Each row was made from one path, in order. Every step used is in the known rows, and no mark comes twice. Write each row's path.
In the rows, zero is written as 128.
Known rows:
Q, K, L: [118 137 148 143 104  86 143 149 108 128 145 144 147 133  94  90 116 195
 112 124 149 149 126 156 152 113 109 128 106 117 162 164 106 117 136 105
 101 118 123 132 157 157 115 127 136]
J, K, Q, G, N: [116 160 146 147 104 131 182 179 121 125 148 122 109 156 139  98 190 130
 143 129 171 155 159 180 123 110 129 136 111 124 157 134 111 143 121 102
  92 113 131 117 128 145 125 111 110]
C, U, Y, Q, G, K, T: [110 119 165 123 102 130 172 144 127 126 141 138 164 147 133 100 145  37
 133 126 158 125 116 159 132 124 103 152  86 130 138 131 152 125  98 126
  89 121 120 117 151 113  85 113 117]
J, P: [128 142 135 158  86  88 150 159 131 137 146 104 125 158 147  40 138  81
 161 137 161 157 147 173 141  99 130 113 127 136 145 129 102 130 124 133
 100 120 130 131 144 133 132 119 120]
G, N: [115 131 154 140  98 121 152 178 124 102 145 125 119 151 129  62 145 127
 159 124 150 149 145 153 111  99 152 131 100 123 141 127 116 125 116 149
  88 117 129 128 130 169 146 108 101]
Q, G, K, U, Y: [117 128 173 124  95 129 176 163 111 111 141 128 126 107 174  79 135 125
 156 131 161 141 149 165 115 132 122 119  87 137 148 107 103 136  99 118
 103 115 126 116 131 115 113 117 172]
G, Q, K: [125 137 134 153 103  77 164 139 127 119 145 137 165 142 106 129 149 121
 130 129 152 155 128 174 113  94 121 121 124 107 152 149 103 129 132 100
 102 117 129 136 141 167 125 125 138]
G, K, Q: [118 160 147 120  90 117 177 168 140 109 144 118  85 156 146  78 192 118
 132 135 152 156 139 161 131 117 122 115 115 131 151 119 128 131 119 114
  96 120 126 119 142 157 133  95 147]
K, U, Y: [107  96 161 132  84 110 155 147 113  86 136 142 133 140 153  71 117  66
 147 125 147 142 137 157 133 116 127 132  96 134 130 118 128 124 112 154
 103 127 123 131 126 127 116 119 138]
J, K, L: [122 144 144 160  97 105 138 155 120 124 143 124 136 140 135  80 130 178
 129 120 156 155 144 167 142 110 136 122 111 139 159 136 101 130 134 115
 103 114 125 130 141 141 125 126 138]
U, K, G: [123 137 153 150  84 132 172 154  96  87 138 150 101 168 144 154 100 122
 136 129 159 153 134 145 138 109 126 115 104 120 152 142 118 126  99 113
  99 124 134 102 154 144  98 135 124]
U, Y, Q, G: [109 131 167 157  79 124 178 159 132 126 135 133 157 154 126  89 137  84
 135 131 151 142 114 166 128 114 108 121 100 128 129 115 147 124  99 141
  88 122 133 113 153 121 125 114 144]
G, K, P: [124 163 155 144  93 107 175 171 123 115 142 122 100 157 162  84 147 149
 144 123 154 153 146 163 141 115 132 109 117 139 154 119 120 129 121 127
 101 112 122 134 141 145 145  98 166]
U, Y, Q, K: [110 116 160 158  85 107 181 140 125 137 135 144 166 171 103 108 116  75
 115 126 142 148 104 154 140 104  97 119 113 111 129 140 163 116 120 135
  89 127 122 114 153 146 112 122 130]
K, G: [119 150 154 150  72 131 166 158 119  90 144 140 127 158 172 105  96  98
 155 125 163 142 149 152 126 106 139 100 110 133 132 101 113 143  98 120
 112 116 139 117 138 118 114 125 116]
J, K, G: [126 148 148 165  83 129 174 150 113 113 145 135 136 166 182 122  97 107
 150 121 167 152 158 159 124  99 141  95 119 130 142 111 110 150 115 103
 114 112 132 111 124 123  98 135 112]
C, T: [122 141 143 148  96 109 144 165 108 116 139 118  78 171 154  37 150 156
 148 133 157 150 137 194 129 116 138  92 111 127 141 150 116 125 109 142
  99 117 142 124 134 146 116 131 136]
Q, K, T: [114 139 147 137 112 103 156 148 105 131 152 152 127 132 122 116 110 116
 120 133 158 142 131 162 147 107 109  92 103 115 149 153 110 119 117  98
 100 117 124 121 154 151  70 138 109]
L, K, T, C, U: [119 107 133 130  95 118 126 171 127 106 144 155 112 146 153  89 168  64
 127 131 162 132 139 159 138 106 107  96 103 133 144 149 109 100 124 132
  99 118 125 127 158 141 109 122  92]
Q, G, K, Y: [119 154 168 126  96 122 170 164 127 147 146 118 127  95 162  84 140 140
 145 140 166 135 147 158 117 125 126  99  97 137 153  99 104 135  97 113
 100 110 131 113 141 127 117 120 153]
L, K, N: [114 117 145 156  84 126 159 181 129 136 134 152  82 147 160  78 174  81
 135 132 156 152 144 153 129  87 122 104 114 122 154 100 109 108 126 125
 100 123 125 133 143 142 136 114 156]
J, K, Y, Q, G: [119 146 155 164  92 119 178 148 130 163 143 123 148 145 141 134 126 107
 127 131 160 145 139 164 133 108 118 106 117 123 140 123 126 134 115 116
 100 113 129 111 133 127 106 140 132]
C, U, K, Q, G: [114 138 147 115 108 116 167 157 110  90 141 150 105 165 120 105 180 110
 129 135 165 146 126 168 149 118 102 187  93 117 167 190 123 125 102 109
  87 127 131 119 153 135 105 113 100]
A, K, T: [116 139 148 129 104 111 146 152 123  98 139 121  86 142 120 112 124 106
 128 143 163 142 130 164 133 112 121 120  98 135 147 150 109 100 100 119
  86 119 129 118 165 157  83 123 111]
Q, K: [121 135 148 144 102  89 160 147 109 125 146 150 138 147 127  86 110 150
 129 131 151 156 131 158 140  98 111 109 113 108 153 164 111 123 127 106
 102 119 126 124 143 156 106 131 116]
A, N: [120 142 161 131  81 130 133 170 136 124 139 122 129 152 140  68 147  98
 142 124 156 149 143 146 117  87 140 124 103 129 124 123 108 131 110 144
 102 112 134 129 119 171 144  99 118]
T, C, U: [128 108 140 132  89  93 143 156 147  55 146 141 147 184 159  79 123  65
 142 124 152 132 141 158 131 103 124 118 115 131 128 151 109 130 113 147
 103 122 131 138 128 146 141 123  93]
L, K, U, Y, Q: [112  91 150 146  77 125 150 159 113 121 128 153 120 151 142  83 163  80
 130 124 144 154 125 157 136 109  99 130 103 121 138 146 137  98 134 148
 100 125 121 123 149 129 130 115 141]
A, K, L: [120 135 149 134  97  93 131 150 127  97 132 112 107 142  93  89 131 185
 120 133 154 149 125 161 141 117 121 156  99 137 161 162 105  98 119 127
  87 120 128 128 170 163 126 111 138]
T, C, U, K: [130  99 140 135  95  97 152 152 131  52 142 148 131 192 142 115 118  74
 131 125 151 138 134 153 137 105 116 128 112 123 139 171 113 122 113 140
  95 127 128 128 138 160 128 131  98]
T, C, U, Y, Q, G: [122 102 152 141  84 108 167 155 149  76 142 141 173 185 142 104 126  36
 133 122 155 124 129 162 130 111 105 128 109 129 120 140 132 130 104 148
  95 124 130 128 136 132 134 120 108]
U, K, Q: [114 146 141 134  94 114 170 166 113  90 138 142  67 177 105 122 180 129
 117 140 153 162 123 163 154 112 110 142 110 117 162 172 129 115 112 116
  83 129 133 112 161 167 119 114 128]
G, Q: [123 141 135 152  91  88 149 151 142  99 142 123 149 141 126 101 169 108
 147 132 152 154 132 179 104  96 139 120 120 125 143 124 102 133 118 123
 101 116 138 140 138 153 148 115 147]

Write each row's path:
[113 122 166 149  86 134 187 163 141 116 140 128 151 153 130 134 133  47
 124 128 154 128 120 160 127 125 103  89 101 134 119  97 146 123  98 137
  88 120 126 109 152 132 112 119 148]	U, Y, Q, G, K, T, C
[112 136 156 151  79 109 164 147 147 144 140 127 139 151 116 117 131  81
 118 133 143 136 119 150 143 107 115 109 116 120 123 123 146 118 108 150
  95 121 132 120 149 140 126 127 134]	K, Y, Q
[107 106 168 144  83 125 176 154 116  95 135 139 142 149 140 108 127  80
 144 123 146 143 128 167 132 124 109 143  94 126 123 126 131 125 103 147
 100 125 127 124 134 110 118 123 161]	K, U, Y, Q, G
[124 120 128 139 115  81 160 135 134 103 152 143 177 148 106 167 141  56
 121 125 158 132 131 175 119 102 112 117 118 112 141 154 105 128 126  98
 102 118 125 138 143 163  99 132 110]	G, Q, K, T, C, U
[117 137 161 142  92 108 172 146 140 135 132 111 119 146 102 140 129 118
 116 143 159 139 120 158 133 113 102 142 104 121 142 151 127 102  99 128
  83 120 132 109 162 148 108 127 134]	A, K, Y, Q, G
[107 126 170 155  86 134 182 168 129 128 136 128 160 157 111  98 145  79
 140 126 151 139 118 161 117 113 116 133  97 123 127 114 152 123 104 150
  81 120 129 112 147 134 132 110 131]	U, Y, Q, G, N
[113 131 171 151  82 130 186 158 133 132 135 126 153 151 131  97 142  82
 133 130 150 143 116 160 122 119 108 114 100 129 132 106 150 126 102 134
  88 121 127 109 151 125 124 111 156]	U, Y, Q, G, K
[109 121 161 158  75 116 171 151 138 120 133 134 152 173 118  88 133  65
 128 128 143 147 107 156 133 107 113 118 110 125 124 117 162 119 109 153
  87 126 129 117 151 136 129 112 134]	U, Y, Q
[115 121 148 119 115 116 145 142 102  94 143 155 115 153 128 114 132  85
 129 132 158 139 120 157 149 113 114 155  87 124 158 178 123 115  99 120
  89 125 124 122 157 140  73 130  92]	C, U, K, T
[108 108 155 129 104 113 165 130 121 127 142 154 176 165 109 111 121  27
 118 123 153 128 106 156 147 110  95 156  96 116 135 158 162 117 111 128
  89 126 117 123 153 127  78 121  93]	C, U, Y, Q, K, T
[110 118 162 133  93 117 165 144 129 114 138 144 174 159 130  77 142  57
 139 126 155 133 113 164 132 113 105 169  94 124 138 147 149 127 100 139
  90 124 126 124 145 110 111 112 108]	C, U, Y, Q, G
[120 120 143 144 101 118 155 163 112  77 144 147  89 164 123 160 121  94
 118 134 156 140 129 157 146 114 117  88 102 129 143 153 110 111 101 127
  88 123 130 112 160 168  91 143 121]	U, K, T, C
[119 129 138 146 103  75 164 129 133 147 145 134 176 123  99 144 141  91
 116 132 154 141 128 164 117  97 118 115 124 108 150 136 116 127 132 105
 101 118 127 132 142 169 116 129 130]	G, Q, K, Y
[121 163 164 150  96 142 185 173 131 125 144 120 120 146 136 136 149 136
 140 132 152 147 127 175 128 125 106 104  99 127 133 123 119 126  92 113
  95 111 134 111 156 121 111 123 175]	Y, Q, G, K, T
[125 160 164 154  89 134 187 171 135 121 140 119 124 159 139 116 148 153
 143 131 148 156 128 172 123 120 108 116 105 121 135 128 117 129  98 117
  97 113 136 112 149 122 134 119 181]	Y, Q, G, K
[108 174 147 126  87 121 173 186 134 101 147 130  90 147 132  72 207 130
 139 142 169 148 145 185 137 121 113 138 107 129 154 132 109 135 100 109
  94 118 144 122 147 129 138 101 130]	K, Q, G
[113 109 145 133  94 119 154 153 145  83 148 142 148 174 129 133 128   4
 123 124 155 115 124 160 142 116 110 102 102 135 115 127 139 118 100 145
  92 123 126 126 151 137  95 126  96]	K, T, C, U, Y, Q
[120  95 155 139  90 118 170 163 147  77 143 137 173 185 130 109 135  34
 138 116 154 122 132 157 119 111 113 139 103 124 120 137 136 130 109 156
  89 123 126 127 130 146 143 117  94]	T, C, U, Y, Q, G, N
[117 127 156 153  91 115 172 145 118 131 134 138 110 162  96 162 126 110
 106 136 143 149 110 144 152 110 105 122 109 112 145 159 143 107 106 137
  84 127 129 105 162 161 106 138 138]	U, K, Y, Q
[124 131 134 157  75 125 152 162 121 121 137 146 133 143 155 114 166  91
 141 126 164 151 143 161 110  96 124 105 118 121 150 119 109 119 128 111
 110 115 134 121 152 133 132 114 126]	L, K, G, Q
[112 153 150 120 102 119 176 176 130  97 137 111  77 155  99 109 191 137
 134 141 169 149 140 175 124 116 114 169 100 121 161 162 113 112 106 113
  76 121 134 113 156 169 126  98 110]	A, K, Q, G, N
[118 115 152 137 103  94 165 143  96 105 145 155 131 145 137 106 102 137
 134 124 148 155 140 160 144 109 108 129 106 107 146 170 102 123 127 111
 110 122 121 129 131 146  97 138 131]	Q, K, U
[122 143 153 148  91 111 177 144 101 121 147 155 146 159 145 133  80 124
 134 124 160 146 142 148 136 101 115 102 115 109 145 138 114 135 117  95
 111 117 129 114 142 139  88 137 110]	Q, K, G
[111  88 147 135  80 118 139 161 108 118 131 157 115 132 158  55 159  83
 136 128 151 150 134 154 133 109 111 125 100 128 148 139 124 101 134 145
 102 124 120 126 144 130 126 114 129]	L, K, U, Y
[114  96 138 140  89 127 142 164 133 116 139 155 132 163 133 109 169  25
 115 127 155 129 120 157 141 109  94 102 105 127 132 144 139  96 125 142
  92 122 121 120 163 137 108 120  98]	L, K, T, C, U, Y, Q
[115 120 145 149  78 115 146 161 135 164 134 142 122 142 127  94 171  94
 113 135 148 146 120 149 141 101 100 107 116 118 142 138 139  97 130 142
  96 120 127 117 161 142 134 120 124]	L, K, Y, Q
[130 105 143 137  87 111 163 149 127  50 143 153 136 198 153 143 105  58
 133 119 158 132 139 147 138 107 118 124 112 124 134 156 116 131 107 133
 101 126 130 121 135 148 116 134  94]	T, C, U, K, G
[121 122 143 132  99 105 148 156 138  75 140 120  93 160 124 137 119  83
 124 140 163 135 135 163 133 112 118 102 105 136 136 150 103 101 103 127
  87 120 130 119 160 169  97 127 106]	A, K, T, C
[120 161 161 161  83 128 177 172 134 110 141 128 129 163 132 109 148 153
 145 132 151 155 126 179 130 113 108 124 106 120 132 142 115 127  94 126
  96 115 142 118 151 117 137 124 164]	Y, Q, G
[114 128 152 138 101  87 161 135 117 158 147 148 149 125 116 105 101 112
 113 134 154 138 129 146 146 102 108 102 114 110 149 146 125 120 126 114
 100 119 122 120 143 158  96 135 103]	Q, K, Y
